Each row was made from one small tree. The marks that hang from a mark follow it in brackets, in the order of their numbers. Every link used is in the known rows. Write each row's tree.
In the rows, zero is written as 128.
Known rows
Z_281[Z_782[Z_612[Z_590[Z_493]]] Z_952[Z_309]]: [119  67 150 145 140 120 137 128 136 126 111 124 119  86 134 118 146 118
 108  76 116 113 154 155 120 147 145 112 141 154 130 139]
Z_612[Z_590[Z_281 Z_493] Z_682 Z_782]: [124  73 128 179 134 109 126 152 122 153 139 129 108  78 124 141 114  99
  96 122 116 140 132 132 121 126 140 115 122 151 129 136]
Z_16[Z_280]: [124 104 129 138 132 128 133 123 139 131 145 127 129 122 132 112 136 134
 130 122 126 133 125 129 130 136 128 162 133 133 140 132]
Z_682[Z_612[Z_590[Z_493] Z_782]]: [104  82 150 163 136 124 144 119 138 145 142 137 117 115  75 124 138 108
 114 125 104 151 139 139 120 120 110 117 139 147 118 145]
Z_952[Z_281[Z_782[Z_612]]]: [119 113 143 131 135 127 129 125 118 116 136 135 127 119  99 150 147 123
 103 128 124 112 119 137 127 143 127 144 147 119 121 127]
Z_49[Z_16[Z_280]]: [146 104 128 143 152 127 135 133 151 135 126 134 135 129 148 109 137 134
 139 117 133 126 120 128 133 131 139 166 122 140 136 130]
Z_952[Z_281[Z_590[Z_612[Z_682]] Z_782]]: [133  82 146 145 132 125 128 146 122 121 139 128 142 103 111 132 147 114
 120 145  95 116 124 126 135 121 156 123 122 119 120 137]
Z_590[Z_493[Z_396] Z_612[Z_682 Z_782[Z_281]]]: [122  40 147 139 159 133 156 106 116 147 131 144 109 104 118 131 116 103
 126 116 115 137 117 150 132 129 158 119 128 132 133 130]
Z_782[Z_281[Z_590[Z_493] Z_952] Z_612[Z_682]]: [138 110 157 110 131 140 128 145 139 119 100 126 120  92 104 111 137 108
 119  83 133 134 151 144 151 122 193 117 126 152  96 156]
Z_782[Z_612[Z_590[Z_493]]]: [126  89 137 136 108 137 140 114 124 136 132 131 120 119 101 140 129 111
 107  81 135 127 137 134 124 138 126 129 126 152 100 149]
Z_952[Z_281[Z_590 Z_782] Z_309]: [126 136 149 136 173 129 119 141 126 114 125 115 136 106 126 111 152 120
 102 152 104 111 128 134 131 124 159 128 124 126 130 124]
Z_612[Z_590[Z_281 Z_493[Z_396]] Z_682 Z_782]: [129  56 135 173 137 114 128 123 101 157 135 130  96  80 123 146 113  91
  95 117 127 139 128 137 114 134 137 113 107 140 134 130]
Z_612[Z_590 Z_682 Z_782[Z_281[Z_952[Z_309]]]]: [119 135 150 155 168 121 119 170 141 132 111 114 114  75 163  88 117  91
 126 106  99 144 166 152 124 112 117 108 137 130 144 126]
Z_682[Z_612]: [108 114 142 131 120 127 138 109 137 122 132 133 130 130  95 128 136 123
 131 145 120 145 128 126 131 121 109 126 142 126 122 138]
Z_281[Z_590[Z_493[Z_396]] Z_782[Z_612] Z_952[Z_309]]: [132  70 162 115 168 120 133 105 112 119 101 127 120  88 132 117 165 122
 107  81 130 108 150 163 132 142 192 109 113 141 126 136]
Z_952[Z_281]: [130 136 137 143 136 146 124 128 132 122 122 123 126 130 102 139 138 114
 112 128 128 126 107 119 127 128 131 133 135 124 130 118]
Z_590[Z_493[Z_396[Z_280[Z_16]]] Z_612[Z_782]]: [122  10 127 142 161 122 165  72 116 159 174 144 107 112 111 125 137 125
 126  79 115 134 102 157 128 137 142 126 131 133 144 116]
Z_396[Z_280[Z_16] Z_493]: [131  73  99 124 129 131 148 108 110 138 167 118 125 116 118  92 126 135
 122  98 126 142 116 141 134 139 113 133 128 143 141 132]
Z_682[Z_612[Z_782[Z_281[Z_590 Z_952[Z_309]]]]]: [103 145 163 128 191 119 136 133 151 116 103 125 124 101 123  80 158 104
 134 132 100 149 160 151 145  99 137 112 146 124 119 132]
Z_590[Z_281[Z_782 Z_952] Z_493[Z_396[Z_280]]]: [116   9 128 158 126 119 140  91 119 143 113 141 108  87 125 122 122 139
 112 114 140 112 112 151 126 170 171 118 136 132 145 123]
Z_493[Z_396[Z_280[Z_16]]]: [131  87 126 126 128 127 137  88 111 143 166 126 107 122 119 111 120 131
 130 106 136 136 118 148 125 144 119 137 122 117 139 114]
Z_612[Z_590 Z_682]: [135 123 135 148 102 129 116 155 125 136 140 117 126 105 131 120 108 107
 123 122 116 137 150 126 119 125 107 119 117 132 125 141]
Z_590[Z_612]: [121  82 121 132 123 126 148 109 130 124 131 136 138 133 139 137 136 124
 142 114 118 123 118 125 132 128 122 125 132 124 124 131]
Z_309[Z_952]: [136 131 140 130 119 121 131 127 145 131 125 128 122 123 138 148 138 117
 136 132 127 131 106 142 133 129 141 121 125 127 108 128]
Z_782[Z_281[Z_590[Z_493] Z_952[Z_309]] Z_612[Z_682]]: [131 109 159 111 165 142 132 144 145 114  98 115 125  78 137 101 141 103
 116  75 129 133 150 148 151 119 199 112 129 158 113 151]
Z_281[Z_590[Z_493 Z_612[Z_682]] Z_782 Z_952[Z_309]]: [131  39 151 143 159 118 139 145 142 122 111 119 138  70 150 111 154 123
 126 101  93 115 145 145 139 123 202  91 123 154 145 141]
Z_281[Z_782[Z_612[Z_590 Z_682]] Z_952]: [130  95 148 143  99 105 116 160 119 128 125 126 125  82 130 125 129 114
 123  95 111 121 171 151 121 139 116 114 134 127 122 145]
Z_309[Z_952[Z_281]]: [140 139 146 141 128 139 126 128 148 123 118 125 122 123 112 162 147 103
 122 130 127 130  84 133 133 126 147 126 132 124 114 119]
Z_952[Z_281[Z_590[Z_493] Z_782[Z_612[Z_682]]] Z_309]: [132  90 159 132 171 140 128 143 126 115 135 114 135  75 111 133 150 109
  82 113 111 117 129 140 138 123 197 125 126 154 126 144]

Write each row's tree
[133  37 143 137 127 118 140 139 128 136 141 132 138  96 116 124 140 131
 121 133  97 114 135 137 137 125 187 112 117 148 121 150]	Z_281[Z_590[Z_493 Z_612[Z_682]] Z_782]
[142 135 157 136 132 119 120 146 136 124 121 126 124 116 104 142 161 115
 114 163 110 112 106 145 136 127 171 125 119 119  96 127]	Z_309[Z_952[Z_281[Z_590 Z_782]]]
[115  32 142 140 162 107 143  91 111 119  96 132 104  75 146 147 146 118
  98  86 144 110 122 153 127 157 174 112 132 141 144 123]	Z_590[Z_281[Z_782[Z_612] Z_952[Z_309]] Z_493[Z_396]]
[136  88 142 154 106 139 124 147 133 146 138 117 120  98 113 128 110 109
 111 111 118 139 139 127 120 129 141 115 114 158 126 148]	Z_612[Z_590[Z_493] Z_682]
[123  94 156 136 140 144 136 141 146 120 104 115 113  76 137 108 117  90
 112  65 125 138 152 148 133 131 147 112 142 160 122 147]	Z_782[Z_281[Z_952[Z_309]] Z_612[Z_590[Z_493] Z_682]]
[113  88 132 171 133  94 121 141 128 122 104 120 114  81 167 113 128 117
 114 124 112 115 145 139 117 142 115 108 135 127 141 121]	Z_612[Z_590[Z_281[Z_782 Z_952[Z_309]]]]
[121  47 142 180 134 106 123 155 137 134 107 111 110  52 151 119 119 110
  99 115 110 124 143 138 120 141 159  97 130 158 151 132]	Z_612[Z_590[Z_281[Z_782 Z_952[Z_309]] Z_493] Z_682]
[144  54 145 137 128 131 136 138 143 127 105 124 135  94 122 124 150 115
 137  81 113 127 135 130 143 116 194  95 114 152 121 147]	Z_281[Z_590[Z_493 Z_612[Z_682]] Z_952]
[128 154 154 128 194 121 116 171 141 123 108 116 125  76 163  80 137 105
 128 116 103 139 165 154 141  98 167 106 129 130 138 128]	Z_612[Z_682 Z_782[Z_281[Z_590 Z_952[Z_309]]]]
[127  70 136 182 135 108 121 160 134 148 111 126 104  64 128 134 126  98
 106  95 116 140 140 138 121 124 148  99 127 152 141 132]	Z_612[Z_590[Z_281[Z_952] Z_493] Z_682 Z_782]
[108 141 159 128 158 116 130 137 146 122 105 136 118 116  89  87 152 110
 139 138 106 149 159 148 144 103 132 116 145 117 101 138]	Z_682[Z_612[Z_782[Z_281[Z_590 Z_952]]]]
[143  37 164 142 134 130 147  88 127 133 119 137 118 118  90 161 167 106
 116 130 114 110  82 149 134 139 194 114 109 129  99 129]	Z_309[Z_952[Z_281[Z_590[Z_493[Z_396] Z_612] Z_782]]]
[137  89 159 130 138 135 125 145 122 124 138 127 132  90  80 140 149 112
  88 122 117 118 128 136 137 127 190 131 125 147 110 149]	Z_952[Z_281[Z_590[Z_493] Z_782[Z_612[Z_682]]]]
[120  68 143 140 107 120 139 124 118 138 142 134 119 111  99 133 130 126
 102 108 118 113 145 146 119 149 127 130 132 147 105 149]	Z_281[Z_782[Z_612[Z_590[Z_493]]]]
[121   4 123 134 125 152 168  62 123 143 141 141 133 124 122 130 122 127
 132  88 134 119 101 141 132 156 154 125 129 132 129 133]	Z_590[Z_493[Z_396[Z_280]] Z_612]
[ 95  73 143 174 125  95 132 124 141 114 109 124 118  82 132 112 137 109
 117 141 106 134 148 136 121 138  96 108 148 125 135 131]	Z_682[Z_612[Z_590[Z_281[Z_782 Z_952[Z_309]]]]]
[137  74 166 158 104 131 133 144 139 135 137 124 114  85  90 171 137  93
  94 111 111 125 108 150 125 144 157 123 131 148  97 147]	Z_309[Z_952[Z_281[Z_782[Z_612[Z_590[Z_493] Z_682]]]]]
[118  57 114 152 121 108 142 112 135 117  98 137 125 109 150 146 142 117
 141  99 129 121 113 121 135 135 130 109 138 121 127 122]	Z_590[Z_281[Z_952] Z_612]
[127  97 149 126 122 107 119 153 124 119 123 131 128  82 132 133 138 127
 127 103 117 120 155 151 131 137 146 117 141 127 135 139]	Z_281[Z_782[Z_612[Z_682]] Z_952]
[134  78 159 124 161 118 126 153 132 118 113 117 135  65 139 116 156 121
 108  86 112 115 161 156 139 126 205 103 124 158 130 149]	Z_281[Z_590[Z_493] Z_782[Z_612[Z_682]] Z_952[Z_309]]
[128 154 147 116 167 133 124 140 144 110  91 115 124 109 154  78 139 115
 135 116 123 128 150 142 143 116 161 114 127 129 118 130]	Z_782[Z_281[Z_590 Z_952[Z_309]]]
[117 105 143 122 160 109 131 130 130 108 111 125 131  92 157 124 150 129
 123  96 119 111 151 155 129 141 139 118 148 129 142 125]	Z_281[Z_782[Z_612] Z_952[Z_309]]
[142  43 155 139 163 122 137 121 119 142 110 134 123  86 125 131 161 103
 133  78 110 130 141 151 135 115 188  92 105 137 134 135]	Z_281[Z_590[Z_493[Z_396] Z_612[Z_682 Z_782]] Z_952]
[128  50 146 146 140 134 143 119 132 127 126 134 134 121  84 132 158 124
 108 134 103 107 108 128 135 131 178 124 127 139 113 138]	Z_952[Z_281[Z_590[Z_493 Z_612] Z_782]]
[127  66 135 135 165 122 150 121 128 141 135 141 134 120 116 130 159 121
 124 105 105 123 127 139 139 110 169 115 118 144 112 138]	Z_281[Z_590[Z_493 Z_612[Z_782]]]
[119  27 114 154 123 122 159  98 131 131 122 142 122 116 125 157 132 119
 118 112 133 122  91 116 136 137 155 123 132 146 121 131]	Z_590[Z_281 Z_493 Z_612]
[125  94 147 132 106 145 137 136 130 135 133 126 114 103 103 123 103  98
 108 100 128 139 143 138 132 136 131 132 132 151  96 156]	Z_782[Z_281 Z_612[Z_590[Z_493] Z_682]]
[133  81 141 138 103 137 132 136 126 137 141 123 126  98 108 143 118 102
 106  82 127 134 143 135 126 134 136 124 121 156 107 155]	Z_782[Z_612[Z_590[Z_493] Z_682]]
[143 109 146 135 129 134 138 119 143 117 119 129 137 129 118 157 167  97
 134 121 115 123  88 130 143 116 159 121 117 120  86 128]	Z_309[Z_952[Z_281[Z_590[Z_612]]]]
[133  85 145 130 136 119 128 138 127 136 130 130 125 114 103 113 143 143
 108 146 113 113 140 140 132 131 182 123 116 149 114 145]	Z_281[Z_590[Z_493] Z_782]
[121  72 139 183 168 110 127 158 139 141 109 115 109  50 158 126 127  92
 101  87 110 139 143 141 121 121 155  93 129 159 154 127]	Z_612[Z_590[Z_281[Z_952[Z_309]] Z_493] Z_682 Z_782]
[128 104 139 119 128 127 138 126 141 114  96 135 129 132 130  98 142 116
 152 108 118 123 140 134 147 119 148 116 129 119  99 135]	Z_782[Z_281[Z_590[Z_612] Z_952]]
[115  51 136 177 137 105 130 135 137 131 101 119 106  74 146 118 131 119
 101 113 115 116 135 139 118 146 150 104 135 152 142 127]	Z_612[Z_590[Z_281[Z_782 Z_952[Z_309]] Z_493]]
[135 145 143 124 165 125 119 141 138 111  96 111 134 103 158  98 156 118
 133 100 120 126 152 137 138 113 162 105 115 133 133 127]	Z_281[Z_590 Z_952[Z_309]]
[125 120 149 113 163 107 124 138 124 106 110 123 137  92 154 109 165 127
 122  97 115 109 163 155 137 129 161 114 129 128 120 136]	Z_281[Z_590 Z_782[Z_612] Z_952[Z_309]]
